What can hang from each mark:
k157: k469
k976: k642
k6: k39
k642: k359 k462 k976
k134: k977
k629: k39
k39: k6 k976
k24: k134 k469
k977: k134
k359: k642
k462: k469
k469: k24 k157 k224

Known rows, with every way that one mark hangs from another:
k642[k462 k976]: [  6   5   5  -3 -16   0  -1  -6  -1   7  -1   5 -20   5  -4   9   2   2
  -8   2  12  16  -3   9]
k976[k642[k359 k462]]: [ 17  11   3 -20 -14   9   3   2   0   8  -2  11 -20   5   2   0   7   3
  -7   5   8  11  -1   6]
k976[k642[k359 k462[k469[k24[k134] k157]]]]: [ 39  28  -4 -18 -32  23  -3   1  -3   0   0   8 -47   7  -7  -3  10  -1
  -3   5  10   3 -18  17]
k976[k642[k359 k462[k469[k24 k157 k224]]]]: [ 44  25  -1 -30 -13   5  -6  -3  -4  -2 -12   8 -48  14 -12  -1  10  -4
   3  11  12  11  -9  12]
k24[k134[k977] k469[k157 k224]]: [  3  -5 -14  11 -36  36 -10  -2  -7  -6  -5  -1 -44   8  -9  -2   6  -7
  10  -5  -1 -14  -2  12]
k629[k39[k6 k976[k642[k462]]]]: [ 22  26  -4   5 -12   5   4  -7   0  -1  -3   5  -8   8   3 -12   1   4
  -3   1  24 -11  -5  -1]
k642[k462[k469[k24 k224]] k976]: [ 29  11   6 -16 -12  -3  -8 -10  -6  -4 -11   5 -44  16 -16   5   1  -3
  -3   7   8  18  -8  10]
k629[k39[k6 k976[k642]]]: [ 19  28  -7   6  -5  -9   4  -6   0  -7  -4   2  -6   3   5 -18   0   5
   2  -1  20 -24  -5  -5]
k6[k39[k976[k642[k462[k469]]]]]: [ 10  -1  -3 -11 -22   3  -2  -1  -1  -6 -12   2 -32  21  -2   6   1   5
  -8   7  18  -5 -16  15]
k6[k39]: [ -8  -3   0  -1  -8   1  -2   1   1  -4  -5  -6 -10   9  -1   9   0   2
   0   3   0  -7  -6   5]
k976[k642[k359]]: [ 15  14  -1 -17  -7  -6   4   3   0   2  -2   8 -16   0   3  -6   6   5
  -2   3   4   0  -2   2]
k6[k39[k976[k642]]]: [  3   4  -2   0  -8  -2   1  -2   0  -8 -13   0 -24  11   6  -1   2   8
  -2   4  13 -14 -11   6]
k977[k134]: [  1 -10  -2   6   2  19   1   1   0  -1   4  -8  -2   1  -6   3   3   0
   3  -2  -4   6  -1   5]
k469[k24 k157]: [23 24  0  3  4  4 -5 -3  2 -5 -5 -3 -8 -2 -2 -3  3 -2  7  2  5 -2 -7  2]
k469[k24[k134] k157 k224]: [ 20  12  -2   9  -7  22  -6  -5  -7  -7  -5  -4 -39   1  -8  -3   6  -6
   9   1  -2  -2  -6   3]
k6[k39[k976[k642[k359 k462]]]]: [ 16  21   3 -12 -19   4   1  -3   0  -2  -6   2 -36  15   2   0   7   7
  -7   7  14   5 -12  13]
k359[k642[k976]]: [ 14   6   0 -11  -6  13  -2  -5   0   3  -9   9 -11   0   5  -1  -1   5
  -3  -1  10  -1   1   4]
k157[k469[k24[k134[k977]] k224]]: [  5  13  -1  11 -13  51 -10  -7 -10 -13  -5  -3 -23  12  -7 -15   4  -5
   7  -7 -11  -2  -9  10]
k629[k39[k6 k976[k642[k359 k462]]]]: [ 31  45  -3  -5 -15  -2   4  -7   0   0   3   4 -18   7   0 -17   5   5
  -3   3  21  -4  -6   2]
k39[k6 k976]: [ 17  24   0  14   4  -2   4  -8   2  -9   4  -2  -4   0  -2 -11   2   3
   1  -5   9  -6  -3  -4]
k629[k39[k6 k976[k642[k462[k469]]]]]: [ 25  24  -8  -5 -19  -2   2  -6  -1  -4  -4   5 -12  14  -3 -11  -1   2
  -4   2  26 -14 -10   4]
k462[k469[k24 k157 k224]]: [ 27  14  -4 -11  -1  -4  -9  -4  -4 -10 -11  -4 -28  10 -14  -1   3  -8
  10   6   4  -1  -8   6]
k134[k977]: [-7  5 -2  2 -9 18 -5 -2  0 -3  0  2  5  1  1 -8 -2 -2  3 -4 -2 -5  1  6]
k642[k359 k462[k469[k24 k224]] k976]: [ 39  30   7 -26 -14 -10  -8 -10  -6  -3  -5   4 -53  16 -18   0   4  -2
  -4   9   4  26 -10  14]
k39[k6 k976[k642[k359 k462[k469[k224]]]]]: [ 39  24  -1 -17 -13  -2   3  -7  -3  -5  -3   8 -45  16 -13  -9   8   1
  -3   4  16   6  -6   5]

Rows:
[ 11  -5   2 -16 -18  -8  -6  -8  -6   2  -8   4 -40  17 -15  11   1  -3
  -5   6  11  17  -4  13]	k642[k462[k469[k224]] k976]
[ 46  29   2  -4  -7  13   3  -6   1 -11  -6  11 -25  10  -5 -10   2   4
  -5   1  18  -3 -12   2]	k39[k6 k976[k642[k462[k469[k24]]]]]
[ 37  31  -1 -14 -17   0   5  -4   2  -4   3   9 -30  11  -7 -10   7   5
  -7   1  18   3 -10   7]	k39[k6 k976[k642[k359 k462[k469]]]]
[ -1 -12  -9   8 -31  37  -7  -1  -8  -7  -3   2 -39   9  -7  -5   2  -5
   5  -6 -10 -11   1   8]	k24[k134[k977] k469[k224]]
[ 23  17   0   0   7   5  -7  -5  -3  -7 -11  -4 -24   4  -8  -2   5  -6
  11   5   3   2  -3   0]	k469[k24 k157 k224]
[ 26   3  -3 -11 -24  75 -12  -5 -10  -7  -9  12 -33  13  -7 -10  -3  -8
   1  -2  -5   1  -3  12]	k359[k642[k462[k469[k24[k134[k977]] k224]]]]
[ 23  27  -6 -19 -30  -5  -5  -3   2  -4  -8  -2 -45  20  -7   4   9   3
  -3   9  24  -1 -20  23]	k6[k39[k976[k642[k359 k462[k469[k157]]]]]]
[ 27  13  -2  -4 -14   7   5  -4   1  -4  -3  10 -19  11  -4  -5   3   4
  -6   0  22  -5  -8   4]	k39[k6 k976[k642[k462[k469]]]]
[ 19   8  -1 -28 -21   1   1   3  -1   4  -2  11 -24  10  -5   1   5   1
  -8   6   9   9  -6  12]	k976[k642[k359 k462[k469]]]
[ 31  37   0  -3  -3  -6   7  -5   2  -6   3   6 -22   0   1 -18   8   8
  -1  -2  13  -8  -5  -2]	k39[k6 k976[k642[k359]]]
[ 20   1  -1 -22 -20  21  -5  -5  -1   6  -8  12 -19  10  -3   6  -1   1
  -9   2  15   8  -4  13]	k359[k642[k462[k469] k976]]
[ 13  -5  -9   0 -12   1  -6  -1  -3  -2 -11  -4 -34   9  -9   6   7  -6
  10   2   5  -6   0   4]	k24[k469[k157 k224]]
[ 43  26  -1 -18 -17  25 -10  -7   1   1 -13   9 -26   9  -5   4   2  -1
  -2   4  21   6 -10  16]	k359[k642[k462[k469[k24 k157]] k976]]
[  9  16   0  11 -16  41  -6  -3  -4 -10   3   3 -14  -2   0 -14  -2  -1
   2  -6 -10  -8  -7   6]	k469[k24[k134[k977]]]
[  9  -2 -12  12 -31  19  -3   2  -2  -1   1  -3 -31   1  -4   5   8  -2
   4  -4   4 -13  -8   8]	k24[k134 k469[k157]]
[ 33  19   1 -13 -15  -4 -10 -10  -4  -3 -12   1 -48  15 -17   7   5  -5
   2   8  16  15 -11  14]	k642[k462[k469[k24 k157 k224]] k976]
[ 25  15   2   7  -7  15   7  -5   2  -1  -3  10 -16   4   2  -6   5   5
  -6  -2  20  -3  -2  -2]	k39[k6 k976[k642[k462]]]
[ 22  18  -1   7   0  -1   7  -4   2  -7  -3   7 -12   1   4 -12   4   7
  -1  -3  16 -14  -3  -5]	k39[k6 k976[k642]]
[ 16  -5  -3 -20 -11  35  -3   1  -1   5  -6  10  -3  10  -1   4  -2  -3
  -6   2   7   4   0   8]	k359[k642[k462[k469]]]
[ 18   4   4 -12 -13  29  -2  -6  -1   9  -8  12 -13   4   3   6   1   3
  -8   1  14  11   2   8]	k359[k642[k462 k976]]
[ 12   9   1   9  -4  33  -5  -5 -10  -9  -5  -5 -28  11  -8  -6   6  -3
   4  -4 -10   2 -10   5]	k157[k469[k24[k134] k224]]
[ 37   5   2 -15 -24  42  -8  -9 -10  -2 -11  12 -54  13  -9   1   0  -2
  -5   3   4   9  -8  12]	k359[k642[k462[k469[k24[k134] k224]] k976]]
[ 36  14   1 -12 -28  44  -6  -6  -5   0  -5  13 -37   8  -4   0  -1   2
 -10   0   7   5 -12  14]	k359[k642[k462[k469[k24[k134]]] k976]]
[ 36  12   1 -23 -25  22  -2  -1  -9  -3  -4  11 -58  14 -11  -4   7  -2
  -4   7  -2  10 -10  10]	k976[k642[k359 k462[k469[k24[k134] k224]]]]
[  2   2 -14  13 -39  39  -8   1  -2  -4   0  -1 -26   2  -3  -3   5  -4
   6  -8   2 -18  -7  14]	k24[k134[k977] k469[k157]]
[ 19   9  -2  -1 -14  15  -4  -1  -5  -9   3   1 -23   3  -7  -5  -1  -1
  -2   0  -7  -5 -14   6]	k462[k469[k24[k134]]]
[ 10 -11  -3 -18 -18   7   1   4  -1   4  -8  12 -15  11  -2   6   1   1
  -7   4  13   2  -5   8]	k976[k642[k462[k469]]]
[ 20  13   3 -25 -22 -16  -6  -8  -5   3  -1   3 -49  17 -18   6   5  -2
  -6   8   8  25  -6  16]	k642[k359 k462[k469[k224]] k976]
[ 39  18   3 -21 -13  25  -7  -7  -1   0 -11  13 -22  10  -3   1  -2   2
  -7   3  12  10  -8  11]	k359[k642[k462[k469[k24]] k976]]
[ 20  15  -4 -22 -18  -2  -7  -4  -3   2  -1  -2 -38  14 -18   5   8  -9
   3   8   9  17  -5  15]	k642[k359 k462[k469[k157 k224]]]
[ 19  20  -2  11 -12  22  -4  -2  -2  -5   1  -3 -23  -4  -3  -3   5  -2
   5  -1   1  -6 -11   5]	k469[k24[k134] k157]
[ 33  24  -3  -9 -20   8  -6  -4   1 -11 -17   0 -38  19  -4   3   4   2
  -1   9  23  -7 -23  17]	k6[k39[k976[k642[k462[k469[k24 k157]]]]]]
[ 20  10  -1 -25 -22  -5  -4  -5  -5  -7 -12   1 -58  26 -11   2   5   2
  -4  11  13   6 -13  17]	k6[k39[k976[k642[k359 k462[k469[k224]]]]]]
[ 24  10  -5 -19 -25  20  -7  -5   1   7 -10   8 -21   9  -5   9   3  -1
  -4   3  25   5  -6  18]	k359[k642[k462[k469[k157]] k976]]
